Each row comes from the steps of one path. Every step used is in the known rows, and no mark comes twice. Write the path behind each row, first mark first.
Known rows:
nudab > zazopam > tizov > nidan: [ 30   0  -7   7   5  21  19   7 -17 -14  -2 -25  20  12   7  -4   6  12
  -5   0  24  11  -3  29  16  13  -4   1   9   6]
madi > nudab: [ -6   4   7   4  13  33 -15  10 -18  16   5  17  -1  16   3  -8 -37   5
 -12   1  15   6   6 -13 -13  14   1  15   5  -8]
luzur > zazopam > tizov > nidan: [ 19   4   8 -13  12  51   4  -7 -12 -13  -1 -24  11   3  12  -8 -15  -2
  -4  -6   9  33   5  29  10  24  -8  -2  10   9]
zevol > nudab > zazopam > tizov > nidan: [ 24   5 -13  16   3  22  21  -3 -14  -6  -6 -23  18  11  13  -8  -8  23
  -3   0  42  -2   1  25   6  25  -1   0  16   1]
libofaz > zevol: [  5  -7   5  11 -14  23  17  -1   7  18 -10   6  -6 -10  12  12  -5 -14
  13  16   0  -7  -7  13   5   0  -3 -18   1  -5]
tizov > nidan > rapa: [ 15 -10 -10 -13  23  41  13  28 -12   3  -7 -29   7  -7  -5  -1   0   1
   7  -6 -11  14  -5   3   0  22   0  -4   6  -6]
nidan > rapa: [  9  -8 -13 -11  12  12  11  23  -3  20  -1 -25   9 -23 -11   1  16  -7
  -5  -7   1   5  -6  -2   4   6   2  -2   3  -4]
zevol > nudab > zazopam > madi: [ 16  16 -24   9 -19 -14  13 -17  -7   3  -7  -6  26 -18  -4  12   8  12
 -14   2  55 -22  -6  20   9  35   4  -8   2   3]
luzur > zazopam: [ -3   8   2 -38  13   8   3 -30  11   4   4  -8   1 -20   5 -10  -8  -9
  -8  -8 -12  17  12  13  -8  17  -3   3   1   9]
nudab > zevol > luzur > zazopam > tizov: [  9  -2  -9  12 -10  37  13 -24   6 -10  10 -18  26 -29  -3   2   3 -20
 -26   2  42  31  -2  40   3   2  -9  -8   9  17]
luzur > zevol > nudab > zazopam > libofaz: [ -4   0 -20   7  -5 -51  36   2  -5  26 -10  18  16 -11 -12  -2   2  21
  -6  -8  17 -23  10  11  -7  25   7   2  18  -6]
luzur > zevol > nudab: [-12   6  -9  -7 -13 -10  16  -9  11   1 -16  26  -2  -8   7  -3 -29  25
  21  11  14 -15  10   9 -32  33   9  -8  14  -3]
libofaz > zevol > luzur > zazopam > tizov > nidan: [ 15  -6   4  16  -3  70   6 -12  -3 -14  -4 -23  14  -4   9   3 -19 -13
  -6   5  25  38  -2  36   2  22 -10 -10  10   6]
zazopam > nudab > zevol > luzur: [-10 -16 -17  38 -22  47   8  -4   1 -33   3  13  15 -15 -20  18 -25   4
   7  17  53  12  -4  25 -25  -5   1 -10  -3   4]
nudab > zevol > luzur > zazopam > madi > rapa: [  2   5  -1   0  -9  50  19 -37 -15  -6   1   0  27 -20 -15  33  23 -27
  -6  -2   5  37 -23  18 -11  21 -11  -4  -3   7]
madi > zazopam > tizov: [ 22  12   3  26  -3   9 -10  -9  -5   5   4 -16  22  -3   1  -6  -3 -14
  -8  -2  40  31  -6  17  35  17  -8  -1   6   9]
zevol > luzur > zazopam > tizov: [  8   0  -3  14 -11  22  -6 -17   5  -2  10 -22  25 -25  -5  -2   3 -18
 -37  -5  44  34   1  32   2   4  -9   0   7  15]
nudab > zevol > luzur > zazopam > madi: [  3   4 -12   2 -18  43   4 -32   4 -26   0  -2  25 -33 -12  22  -5 -27
 -15   6  34  26  -9  36   4  27  -6 -19  -4  17]
madi > rapa: [ -1   3   9  -1   6  13  14 -12 -19  18   1   0   8   9  -5  14  25  -3
   4  -8 -19  16 -16 -12 -15  -1  -6  14   1  -8]
pazep > rapa: [ -8   4 -14 -29  15  30   5  12  -3  19  -4 -24   1   0  -7  -4  14   8
 -13  -2 -14  -9 -25 -12  10 -13   4   1  -5  12]
libofaz > zevol > nudab > zazopam > madi > rapa: [ 14  12  -8  11 -17  16  36 -25 -21  30 -10  -2  25 -10  -1  31  30  -1
   0   1  22  -3 -24  12  -4  28  -5  -2   2  -8]
zevol > nudab > zazopam: [  5   7 -30   4  -1 -35  29 -23   6  16  -2  -5  13 -11   6  -9   3  31
  -7   1  39 -34   7   8 -16  18  10   7  10  -4]
nudab > zazopam > luzur: [  9  -1 -16  38 -16 -55  30  -6  -8   8  -5  -5  19  -4  -5  17  12   3
 -12  10  51 -10 -11  27  -6  11   3  14   0   9]
madi > nudab > zazopam: [  9   3 -13   0  13  -6  15  -2 -11  17   6   5  14   5   0  -7  -6  16
 -19   1  28 -11   6   4  -7  10   6  20   4  -2]
nudab > zazopam > libofaz: [  5  -2 -14  12   3 -47  26   7 -12  24   0   2  16  -6 -17   0  20   5
 -22 -14   7 -13   3   5  11   3   0   7  10  -6]
zevol > luzur > zazopam: [-13  -3  -6  -3   0  19  -8 -34  18 -10   8  -7  10 -25  -9  -2 -10 -14
 -23  -4  16  29   7  16 -24  11  -3   3   0  10]
libofaz > zevol > nudab > zazopam: [  7   3 -27  10 -11 -19  41 -22  10  28  -9  -4   8 -17  14  -1   0  23
   1  11  39 -39   2  17 -12  18   8  -4   9  -7]
zazopam > libofaz > zevol > nudab: [-11   4  -9  26 -15  10  20  -8   1  44 -14  16  -4 -13  12   1 -30  10
   6   4  24 -30   4   0 -11  24   2 -17  19 -21]

Which path is each row?
[  5   8  -6 -17   6  71  20 -19 -14  -7   3  16  13 -12   5  10 -32 -17
   4  12  16  12  -2  23   3  31  -2 -12   5   8]
luzur > zazopam > madi > nudab > zevol
[-10 -19  -8  54 -27  32   0  -4  15  -5  -4   4   4 -16  -7  19  -7 -18
  -7  17  32   7 -10  13 -16  -8  -4 -14  -1  -3]
libofaz > zevol > luzur
[ -8   2   1  -1  -9  32 -16 -16  -4  -9   5   7  13 -20 -17  -1 -42  13
  -9  -3  54  29  13  26 -28  18   1   5  -6   6]
zevol > luzur > zazopam > nudab
[-10  -9  -3   5  -9  36   4 -35  23   1   1  -4   5 -32  -1   6 -15 -24
 -15   6  16  23   3  25 -20  11  -5  -8   1   7]
libofaz > zevol > luzur > zazopam
[ -1  10   8 -29   1  23  -6 -13 -11   5   3   8   7 -15  -8  -7 -39  17
   4  -7  34  21  17  24 -16  23   1   4  -5   5]
luzur > zazopam > nudab
[-12   6  -8   7  -9  16  22 -24   6  46 -12  12  -3 -23  14  -3 -36   7
   2   0  20 -19  10   9 -15  34   1 -15  20 -16]
luzur > zazopam > libofaz > zevol > nudab
[  5  -7  -2  22  -6   8  31   9 -13  46  -8  15   6  -6   0   8  -8  -8
  -8   5  13 -13  -2  11   7  10  -2  -5  11 -14]
madi > nudab > zazopam > libofaz > zevol
[ 12  15 -10   7  -9   2  25 -26 -24  21  -6  -5  28  -6  -7  23  33   6
  -7  -6  22   0 -20   4  -6  27  -3   8   2  -5]
zevol > nudab > zazopam > madi > rapa
[ 15  13 -21  -3 -24 -21  25 -12  -3  -4 -15   8  27 -20  -5  15   8  12
  -4   7  46 -17  -5  30   2  42   6 -12   3   9]
luzur > zevol > nudab > zazopam > madi
[  7  -9  -6  21 -11 -11  37   5  -3  39 -10   8   7 -15   0  12  10 -11
  -3   4   8 -18  -4  17  13   3  -2 -12   8 -10]
nudab > zazopam > libofaz > zevol
[ 10  16   2 -26  -8  21  -6 -25  -3  -6  -2  -6  17 -25  -5  10  -2 -19
 -16  -5  14  21  -3  25  16  34  -6 -12  -5  13]
luzur > zazopam > madi
[ 14  -5  -4   7   4  72  15 -14  -4 -29   1 -20  18  -2   6   1 -18  -9
  -2   4  21  36  -2  39   2  18  -8 -10  11  11]
nudab > zevol > luzur > zazopam > tizov > nidan
[ 23   6 -19  23 -19  -7  31 -11  -2  28  -4 -21  23 -16  13  -1  12  11
 -17   8  67 -18  -4  32  13   7   1  -8  15   1]
libofaz > zevol > nudab > zazopam > tizov
[ 23   9 -14   4 -15 -16  12  -6 -11  -6  -5  -8  28 -15 -10  18  26  -4
 -17   1  39  -7 -11  24  23  21   0  -7  -6  11]
nudab > zazopam > madi
[  7  13   5   9   0  19 -19  -6 -13   0   0  14  10   1 -11  -4 -48  17
  22  -1  50  24   8  10   5  33   1   4  -8   2]
madi > zazopam > nudab
[  5  13   6   9  -1  47 -21  10 -27  10   0  17  12   9  -5   7 -34  -5
 -17   2  34  11  -3  -2   5  31  -2   4   2  -3]
zazopam > madi > nudab
[ 11  13  -7  -4 -15  -7  36 -22 -20  12 -13   8  29  -9 -10  28  32   6
   4   0  14   6 -19  14 -14  32  -1   4   3   0]
luzur > zevol > nudab > zazopam > madi > rapa
[  2  18   7 -14   7  52 -21 -10 -21  13   3  12  13  -2  -2   1 -40 -11
 -24  -3  26  22   4   7   0  42  -3   4   3   3]
luzur > zazopam > madi > nudab
[  2   5 -25  44 -20 -58  31 -15  -7  18  -8  -2  16  -6   2  12  -5  19
 -10  10  69 -25  -7  24 -20  24   6  12   8   2]
zevol > nudab > zazopam > luzur
[  2   7  -6   3 -18  28 -14 -26   2 -18   0  -6  24 -30 -16  17  -4 -23
 -26  -3  37  31  -7  28   2  28  -7 -12  -5  14]
zevol > luzur > zazopam > madi
[-11   9 -10  23 -20 -26  17 -18   7   4 -20  28   6  -6   5   5 -42  16
  25  17  43  -3   3  19 -29  54   8  -3  14   3]
madi > zazopam > luzur > zevol > nudab
[  5   4  -4   8 -25  41  -5 -28   6  -8  -5  -4  20 -35  -9  23  -6 -30
 -21   6  37  27  -9  34   5  31  -8 -20  -5  12]
libofaz > zevol > luzur > zazopam > madi
[  5  -7  -7   9 -24 -57  42   5   2 -11 -18  23  15  -7  -8  21   7   3
  12  20  23   2  -6  40 -16  22   7   5   2  17]
nudab > zazopam > luzur > zevol
[ -9 -18 -12  61 -19  20   9   3  -1  20  -1  16  15 -12 -16  15 -17 -12
 -27   8  44   2  -3  11 -16   2  -2  -1   7 -11]
madi > nudab > zazopam > libofaz > zevol > luzur
[  3   7  -1  51 -10 -27  -2 -15  -6   5  -5   5  12   3  -4  14 -24 -13
   7   9  43  21 -10  16   6  34  -3   9  -1   7]
madi > zazopam > luzur
[ -1  -9   6  22 -12  12  22  10  -5  35 -11  13  -3 -11   1  12  -4 -17
   2   4  -4  -7  -4   9  13   4  -5 -18   9 -14]
zazopam > libofaz > zevol
[ 20   1   5   9   4  45   3  10 -17 -15  -4 -20  11  18   9  -3  -9   4
   2   0  15  22  -4  20  14  12  -7  -5  10   3]
zazopam > tizov > nidan
[ 25   7   6  21  10  45  -5  -3 -14 -14  -3 -18  15  19   8  -6 -22  -1
  10  -2  20  36  -4  19  25  32  -8  -2   7   5]
madi > zazopam > tizov > nidan
[ -9   4   3 -16  11 -11   8 -10  -6  25   3   5   6 -15 -11  -8  -6 -11
 -19 -21 -14  13  12   5   4  18  -5   3  11  -3]
luzur > zazopam > libofaz
[  5   1 -23  49 -28 -43  39 -16  -3  27 -13   0  14 -12   9  17  -7  13
  -3  19  68 -29  -9  31 -17  26   5   2   8  -2]
libofaz > zevol > nudab > zazopam > luzur
